Each row comes from the steps of one path. Every step used is in the known rows, and no mark comes twice. Write the path behind each row, first mark first.
Known rows:
zulone, patu: [  1  25  -5   9 -39  -3 -12   4 -27  10  15  -6 -15 -17  15 -21 -29  -5
  -8  17  11  35   0]
zeparir, patu, kulev: [ 45 -32  34  -8  16   2 -41  16 -60  10  70  18 -68  30  52  -6  23   3
 -19  40   8  14  26]
zeparir, patu, dofefal, kulev, dekolo: [ 49 -28  57 -13  17   1 -43  31 -58   4  83  -6 -53   1  25  -8  -2  14
  13  31  23  65  33]
kulev, zeparir, biga: [-19 -56  -8  -4  24  17   8 -17 -24   8   7  26 -14  -9  10 -14 -30 -49
  34 -49  12   4 -44]
dofefal, zeparir: [ 15 -11  22 -18  22 -50 -11 -14  17 -11  38 -17   4  -5 -16 -16 -20 -10
  -9 -21  38 -13 -18]
kulev, zeparir, patu: [ 15 -54  29  28  14   5 -22  23 -51  26  34  29 -21  21  62 -18 -21 -18
   6  -4  36  18  -8]
zulone, patu, dofefal, zeparir: [ 37  42  33 -31 -24 -64  -4   2  -4  23  80 -24  -8 -33  27 -39 -70  15
 -38   0  77  50  -5]
nepi, kulev, zeparir, patu: [ 39 -69  26  13  37   4 -75  -1 -58  -2  32  40  -3   8  67  -9  -1 -43
  17   8  64  30  16]
biga, kulev, dekolo: [ 37  -7  30  33  23  22 -70  38 -25 -38 -23  -1 -40 -16  33   3  19 -23
  63   7  -3  44   1]
dofefal, kulev, zeparir: [ 17 -65  15 -17   4  -1 -49  -3 -43 -15  32 -25  11  -1  -5 -25 -11 -35
   7 -60  27  20  -6]
dofefal, zeparir, patu: [ 32 -31  40   4  35 -48 -11   1  -9  10  69  11 -34  11  21 -15 -19  -1
 -18  23  53  -2 -13]
zulone, patu, kulev, zeparir, biga, dekolo: [  4 -58 -13 -45 -12  16 -48  -1 -66  -5  46   8 -75  -6  35 -28 -18 -97
  33 -23 -17  53 -11]
dofefal, kulev, dekolo: [ 11 -37  25  -6   7   7 -56   2 -29 -45  27 -32 -21  -4 -38  -1  13 -26
  37 -21 -17  30  15]
patu, kulev, zeparir: [ 20 -43  26 -16   5   4 -56   9 -58 -10  44  -3 -16  16  41 -23  -1 -37
  -1 -53  18  11   8]
patu, dofefal, kulev, zeparir, biga, dekolo: [ 21 -74  -6 -79  21   1 -16  -2 -26  11  44  -9 -31 -21   7 -15 -15 -59
  33 -37   3  51  -6]
zulone, dofefal: [  6  18 -12  15 -29   2   5   3  17  29   3  -3  30 -22 -16 -13 -17  -5
 -16   2  16  32 -12]
biga, kulev, zeparir, patu: [ 58 -54  40  39  32  15 -61  46 -65  15  15  31 -45   3 102 -18  -6 -22
  23   9  53  46 -13]
dofefal, zeparir, patu, kulev: [ 59 -36  56 -23  38 -49 -52   0 -38  -2 111   0 -64  21  33 -21   0  -9
 -31  17  47   2   4]
dofefal, patu, kulev, dekolo: [ 23 -20  31  11  -4  26 -75  39 -65 -39  48   2 -47  14  41  -7  12 -50
  17   2  -8  45  25]
nepi, biga: [-28 -12   8 -12  18  13 -11 -30  12 -24  -8  11 -10 -59 -14  22   8   5
  28   0  11  -9  22]
dofefal, patu, kulev: [ 30 -14  12  -9 -10  17 -47  26 -54  -8  53  11 -26  12  53 -13   8 -27
 -28  11  12  30  19]
zulone, dofefal, patu, kulev, zeparir, biga, dekolo: [  16  -71  -27  -26  -15   33  -44   26  -43   15   43   25  -31  -16
   42  -31  -13 -115   10  -24    6   68  -19]
zeparir, kulev, dekolo: [ 38 -48  16   9  12  16 -43 -15 -27 -26   3   8 -44   3  -5 -27  -9   1
  63 -21  -7  50  -3]
biga, zeparir: [ -3  -4 -11 -11  21  13   0  -3  39  24  13  -3  13  12  20  29  -8  -5
 -16  -1  33  13 -17]

Write each row's path:
[ 36 -34  19 -23  39  15 -37  13 -18  32  85  15 -53  42  73  23  17   1
 -37  35  41  28   9]
biga, zeparir, patu, kulev
[ 69  -5  32 -38  55 -42 -17  -3  10  19  42   7 -43 -55  41 -22 -33  -4
   7   0  62  37 -37]
patu, dofefal, zeparir, biga, kulev
[ 32 -10  40 -30  -1  -2 -44  14 -30 -17  51 -34 -16 -14  -9  -9  -8   1
  21 -11   5  54  29]
patu, dofefal, kulev, dekolo
[ 16  12 -19  29 -41  13  -5  30  -4  32  12  10  30 -24  21 -23 -28 -24
 -30  12  36  55 -11]
zulone, dofefal, patu
[ 86 -23  31 -52  19 -58 -11 -28   7  18  71  -3 -24 -20  20 -51 -52  43
 -13 -30  71  43 -11]
patu, dofefal, zeparir, kulev
[ 21  52   9 -13 -42 -13   4  19 -23  35  40  -6 -12 -26  46 -29 -52  26
 -28  25  37  60  13]
zulone, patu, dofefal
[ 43 -46 -18 -21  30  20 -15 -31  26  24  22  10 -12   9  26  -4 -14  24
  -1 -17  43  46 -21]
biga, zeparir, kulev
[  2 -86  -3 -29  21  11 -26 -29 -40  -5  34  -3 -13 -16 -16 -20 -19 -49
  24 -61  16  17 -34]
dofefal, kulev, zeparir, biga
[ 15 -10  22  -1  37  17 -52  -6   0 -25 -29  11 -32 -78  26  19  22   3
  43  16  27  21  17]
nepi, biga, kulev
[ 31 -23  -4   3  38  19 -20  -2 -10   3 -24  27 -49 -33  27  -1   8 -19
  35  12   4  25 -34]
zeparir, biga, kulev
[ 34 -53   4  -2  36  30 -42 -20  10  -6  17   5 -30  14  21   1 -11   0
  47 -27  21  61 -17]
biga, zeparir, kulev, dekolo
[ 10 -48  34  10  37  23 -71   0 -24 -26 -25  20 -18 -75  52   2   1 -30
  56 -33  50  30   3]
nepi, biga, kulev, zeparir
[ 18 -20  23  -9 -34  -1 -66  11 -81   0  63  -6 -30   1  57 -45 -32 -43
 -12 -37  32  50   4]
zulone, patu, kulev, zeparir
[   3  -88  -29  -43   49   14  -60  -28  -15  -22  -13   32  -12  -20
   12    5   14 -106   68  -20    1   24   -2]
nepi, kulev, zeparir, biga, dekolo
[ 35 -82  36   1  17   1 -48  11 -71   6  64   1 -24  14  30 -23 -10 -25
   0 -16  44  33   1]
dofefal, kulev, zeparir, patu
[   9  -88  -13  -36   15   35  -49   21  -59  -10   39   28  -62    6
   59  -15    5 -110   31  -24  -13   40  -11]
dofefal, patu, kulev, zeparir, biga, dekolo
[ 39  14  33 -39  16 -60   3  -3  22  16  65 -18   3 -19  13 -21 -41  16
 -29 -14  62  10  -7]
patu, dofefal, zeparir
[ 40   6   0   4 -39  14 -43  31 -39  21  53   4   4 -12  39 -24  -8 -34
 -45   9  29  58   9]
zulone, dofefal, patu, kulev
[ 59 -16  49 -19  59 -29 -44   8  -4 -10  39   3 -61 -46  32 -18 -33 -28
  52 -11  43  53 -33]
patu, dofefal, zeparir, biga, kulev, dekolo
[-32 -31  -7 -44  19  16 -15 -15  22 -34 -22   5 -28 -52 -20  35  35 -34
  51  15 -28   0  38]
nepi, biga, dekolo
[ 46 -34  18 -14  60 -31 -32 -18   9  -7  16  10 -45 -43  13 -12 -17 -27
  24  -9  41  13 -52]
dofefal, zeparir, biga, kulev
[ 42  28  16 -40 -44 -18 -23   6 -42  20  68 -36 -11 -35  13 -34 -40  23
 -34  11  40  75  21]
zulone, patu, dofefal, kulev
[ 16 -56  -8 -33  47  29 -28 -59  36   3  12  17 -21 -50  11  19  -8  26
  28 -17  50  41  -2]
nepi, biga, zeparir, kulev
